Each row was made from one path, in order. Every step used is in the known rows, and no mark comes twice. Write each row's path.
Known rows:
zefo -> lato -> mosi -> tukili -> kadag: [ -2.1   2.2   2.8  26.5   3.2   1.2 -13.5  -0.7  -0.1  -0.3  -7.6  -4.2
  -1.7 -14.9  16.1   1.8  18.0  -5.4  44.4   9.0   8.4  19.1]
zefo -> lato -> mosi -> tukili: [-10.4  12.0  -1.4  -4.5   2.5   3.7 -13.4 -13.3  -3.2   7.3  -5.5  -2.9
 -13.0   1.1  15.6  18.5 -14.5  -1.7  20.8  -1.6  -0.9  14.4]
kadag -> tukili -> fatud: [  1.2  10.2  12.9 -36.5  -6.2  14.1  -3.8  64.5   1.6 -12.4  -3.4   8.1
  -2.1 -17.6  -0.5  13.1  26.1  -8.6   5.4  14.4   9.9 -33.8]
tukili -> mosi -> lato: [ 21.8  -3.3   5.8  41.4  16.8   1.8   9.3 -32.4   3.7   9.0  -3.1 -22.7
   2.7 -14.1   1.6  29.7  -3.9  -3.4   3.4 -20.1  12.1  -9.8]
mosi -> lato: [-24.7  -8.1  11.1  35.6   7.9   3.5   5.5 -24.2  -0.9   2.4  -4.8 -18.8
   1.8 -12.7   1.5  34.0 -13.4  -4.4  10.6 -12.2  13.7  -1.6]
mosi -> tukili -> fatud: [ -3.3   7.6   9.0 -66.4  -9.0   9.5 -12.3  13.1  -5.5  -4.0  -7.5 -11.4
 -10.0 -16.3   6.3  18.6   3.0   1.7   9.1  -0.7   8.0 -19.3]
fikemib -> sulig -> fatud: [ -0.7  -2.4   6.3  24.7  15.2   7.9   4.2  36.7  16.0  14.5 -18.7  15.0
   3.8  26.5  -5.6   8.9 -26.4   0.7   4.1  12.5   3.2 -10.5]
zefo -> lato -> mosi -> tukili -> kadag -> sulig: [-26.3  -1.4  21.5  -9.4 -12.1   9.1 -16.8  15.5  -7.2  -1.5  -4.5   1.9
   4.1   2.1   4.2  13.4  -0.7   8.3   5.0   7.8   8.6  11.4]
lato -> zefo: [ 17.1   2.4 -23.3 -41.7   2.5  17.7   0.8  27.0   2.0  11.9  -5.3   7.4
  19.5  -3.9   4.3  21.3 -12.8  -5.6   1.2  -1.6  12.1 -31.8]
kadag -> tukili: [ -2.1  10.7  14.6  31.2  15.0   9.2   3.2  61.1   8.9  -1.1  -1.6  15.2
  10.7 -10.8  -0.8  13.8  17.4 -15.1  11.9  14.9   8.2 -18.8]
fikemib -> sulig -> fatud -> tukili -> kadag: [  4.8  -2.1  23.8  36.7   9.9  10.4   9.2  20.8  19.6   4.2 -13.4   1.9
   0.5  -0.5  -5.8  -5.0  32.7 -14.1  32.1  22.9  12.3   6.1]
fikemib -> sulig: [ -2.8  -2.9   8.2  10.8  11.5   9.1  13.5  -2.8  23.2  12.7 -10.3  24.5
  17.9  -2.6  -2.9  16.5 -29.7   1.8   1.9   8.0   8.2  -2.5]
kadag -> sulig -> mosi -> lato -> zefo: [ -9.0  -5.0  -7.8 -18.9   2.9  15.9   3.5 -15.6  -2.7  10.9  -6.4   5.1
   9.2   1.4   3.8  29.2 -20.9   1.9 -12.2  -7.2  21.4 -21.2]
fikemib -> sulig -> fatud -> tukili -> mosi -> lato -> zefo: [ 40.9   2.5  -4.8 -12.6  14.1  12.8  11.2 -11.8   6.6  15.2  -8.1   2.1
   3.8   9.9  -2.4  22.0  -3.0 -10.6 -22.6  -4.9  17.3 -19.7]
mosi -> tukili -> kadag -> sulig -> fikemib: [-33.7   6.6  -0.8  14.5   6.7   6.3 -20.4  -5.9   0.7  -8.1 -16.3  -3.7
  21.7   0.9  -1.9  17.8 -12.4  23.9  -3.9  -8.5  -1.7   1.3]
kadag -> sulig: [-25.8  -3.1  19.2 -25.4  -8.3  16.0  -4.8  23.2  -0.5   6.0  -3.4   3.1
  13.8   4.1  -5.9  26.5 -23.2  11.0  -9.8  -0.7   6.4 -15.5]
sulig -> mosi: [-20.6  -3.1  -6.4  29.1  13.7  14.7  11.4  -4.1  18.2  17.2 -10.6   8.2
   7.0  -7.6   4.7  14.2 -19.5   8.5  34.1  -0.7  11.2 -19.3]
sulig -> fikemib: [-22.9   8.8 -22.5  27.9  14.3   8.1  -8.5   2.9  10.5  -3.2 -16.4  -5.5
  23.5  -4.6  -2.0  21.8 -19.2  16.4   8.4 -13.3  -6.3 -12.8]
kadag -> sulig -> fikemib: [-35.6   6.9  -7.2   5.9   4.5  11.3 -13.9   5.0   4.4  -5.0 -14.6  -0.1
  24.7   5.8  -7.1  25.8 -26.8  25.1 -14.3 -12.4  -5.5 -11.8]
lato -> mosi: [ 12.5   8.0  -4.4   6.6   6.5  13.5   1.4 -20.3  10.9  11.2  -5.2  16.0
  -4.9  -1.5  12.6  15.7 -19.6  -2.7  31.9   0.4  -2.1 -12.6]
kadag -> tukili -> fatud -> sulig -> mosi: [  3.7  -2.1  -2.0  -4.2  -1.7  20.0   7.3  24.2  20.0  21.2  -8.0  20.7
 -12.7  -5.4   1.4  15.3  -3.3  11.0   2.0   9.0  21.7 -22.3]
zefo -> lato -> mosi -> tukili -> fatud -> sulig -> fikemib: [ -4.7  10.5 -26.9 -15.2  -8.0  11.3 -20.1  10.3   6.9   2.1 -14.1   1.4
  -6.6   4.1   0.8  24.7 -11.7  22.5 -21.6  -8.6   0.0  -1.1]

Write each row's path:
[  2.5  -6.1  -7.6 -12.0  -5.0  20.5   7.6  10.6  19.8  24.3  -9.3  14.2
 -12.0  -5.5   2.1  17.8 -13.5  15.3   5.5   3.1  20.8 -22.0]	tukili -> fatud -> sulig -> mosi
[-16.8   5.7  15.0 -65.2  -9.6  13.0 -11.1   3.0  -3.9  -0.3  -8.9  -2.9
 -11.9  -9.6   5.3  17.5  -4.5  10.9   4.1   0.7  11.4 -20.1]	kadag -> sulig -> mosi -> tukili -> fatud
[  4.7  -2.8 -13.3 -19.8   3.5  12.5   2.3  -3.9  -4.6   7.5  -4.7  -3.3
  11.8  -5.4   4.3  30.3 -13.3  -7.8  -6.7  -8.4  18.3 -20.5]	mosi -> lato -> zefo
[ 36.3   0.6 -17.9 -16.3  10.0  11.3   4.9 -10.6  -1.4  12.3  -3.5  -5.8
  12.2  -6.3   4.6  27.6  -6.7  -7.0 -11.3 -14.4  17.4 -26.3]	tukili -> mosi -> lato -> zefo
[ 26.3  -4.7  -5.0 -53.6 -20.6  19.4  -2.2  40.9  10.5  19.0  -3.5   4.1
 -14.1  -7.2  -2.4  25.7  -2.9   8.1 -19.2   3.1  18.8 -21.3]	tukili -> fatud -> sulig
[-15.9  -0.5  27.7 -12.8  -5.1   9.5 -14.7  -4.0  -4.4   2.4  -5.5   5.2
   4.4   0.1   5.1  12.6  -5.5   8.8   7.8   5.8   9.4   4.9]	lato -> mosi -> tukili -> kadag -> sulig
[  6.0  11.9   8.4 -66.0  -8.3  10.5 -13.6  -6.1  -4.2  -2.7  -7.1  -1.6
 -18.3 -12.0  11.8  16.2  -0.7   1.4  13.6   0.6   4.5 -17.3]	lato -> mosi -> tukili -> fatud
[-14.5  -2.9  19.9   7.2   2.5   7.5 -15.4  44.7  -4.0   6.6 -15.6  -4.0
  -1.6  26.2  -2.8   7.8  -7.6   5.9   6.5  10.2   5.8  -5.9]	mosi -> tukili -> kadag -> sulig -> fatud
[-17.8  -2.4  13.4  -1.9   0.7  12.7  -8.9  54.4  -0.6   9.9 -13.8  -0.2
   1.2  31.5  -7.6  16.0 -22.1   7.7  -4.0   6.5   1.9 -19.2]	kadag -> sulig -> fatud
[ 38.6   4.4 -12.2  -7.5  13.1  10.6   5.1   3.8  -1.0   9.4  -2.1   0.8
  11.7  -6.3   3.9  25.2   3.3 -11.7 -15.4  -8.6  18.0 -26.9]	kadag -> tukili -> mosi -> lato -> zefo
[ 10.7  -1.2  -9.9 -25.3  -0.3  16.8   3.5   6.7   0.4  10.5  -5.0  12.0
  -2.9  -3.3   4.2  26.5  -1.7  -3.4 -19.5   0.1  26.9 -25.2]	kadag -> tukili -> fatud -> sulig -> mosi -> lato -> zefo
[ 38.7   3.3  -9.1 -15.1  12.2  13.3   7.6  -4.9   1.5  14.0  -6.7  -7.7
   2.2   6.5  -1.0  23.4   2.7 -11.6 -15.1  -8.0  15.9 -24.4]	sulig -> fatud -> tukili -> mosi -> lato -> zefo
[  8.2   3.1   9.8  23.2   9.7   1.8 -10.8 -19.0   2.5   3.1  -8.8  -1.2
  -1.2 -17.1  16.7   1.2  13.5  -4.9  47.5   7.2   9.2  12.2]	lato -> mosi -> tukili -> kadag
[-18.3 -11.8   8.1  24.1   0.0  10.2   8.1 -31.1   7.1  13.3  -7.1  -6.2
 -15.4  -9.1   2.1  31.9 -14.7   7.6  -1.7  -8.4  24.8  -5.1]	tukili -> fatud -> sulig -> mosi -> lato
[ 37.9   3.4  -8.8 -19.7  10.2  13.9   9.9 -15.0   2.5  12.8  -3.3  -7.1
   6.4  -4.1   0.2  26.5   3.6 -11.5 -14.2 -10.8  17.6 -23.4]	fatud -> tukili -> mosi -> lato -> zefo
[ 64.7  11.0  11.0  14.0  23.9  12.6  19.8   6.0  26.4  22.1  -9.1  -2.9
  -1.8   9.9 -10.7   6.7  15.3  -8.8  -1.5   0.5   3.2 -19.1]	fikemib -> sulig -> fatud -> tukili -> mosi
[-27.1   9.5  -1.0  15.3   7.1   7.1 -21.5 -19.0   1.8  -7.3 -16.0   3.2
  16.0   3.9   1.5  15.7 -14.6  23.6  -0.6  -7.6  -4.1   3.2]	lato -> mosi -> tukili -> kadag -> sulig -> fikemib
[  0.2   6.0  29.2   8.7  12.6  16.9  19.0  17.3  24.9  14.0 -14.1   5.5
 -10.3  21.6 -16.0   8.8   6.9 -13.9   2.0  18.1   5.3  -3.5]	fikemib -> sulig -> fatud -> tukili
[  4.7  13.0   9.0 -10.5  12.1   4.1  -9.8 -41.8   0.5  12.9  -7.2   1.1
 -12.5  -2.3  16.4  17.9 -21.1  -1.0  24.1  -4.2   0.2   4.8]	lato -> mosi -> tukili
[-19.4 -12.7   6.9  44.9   6.5   8.6  10.7 -36.7   9.5  18.3  -7.1  -5.7
 -11.2  -6.5   2.1  32.8 -20.7   6.7   2.2 -10.1  23.8   0.0]	fatud -> sulig -> mosi -> lato
[-11.6   5.8  34.8  -9.7   2.4  19.9  10.1  30.2  13.1  10.6 -10.5  -5.0
 -11.6  24.6 -17.5  13.6   9.8  -9.4  -3.3  14.1   4.2  -9.5]	kadag -> sulig -> fatud -> tukili
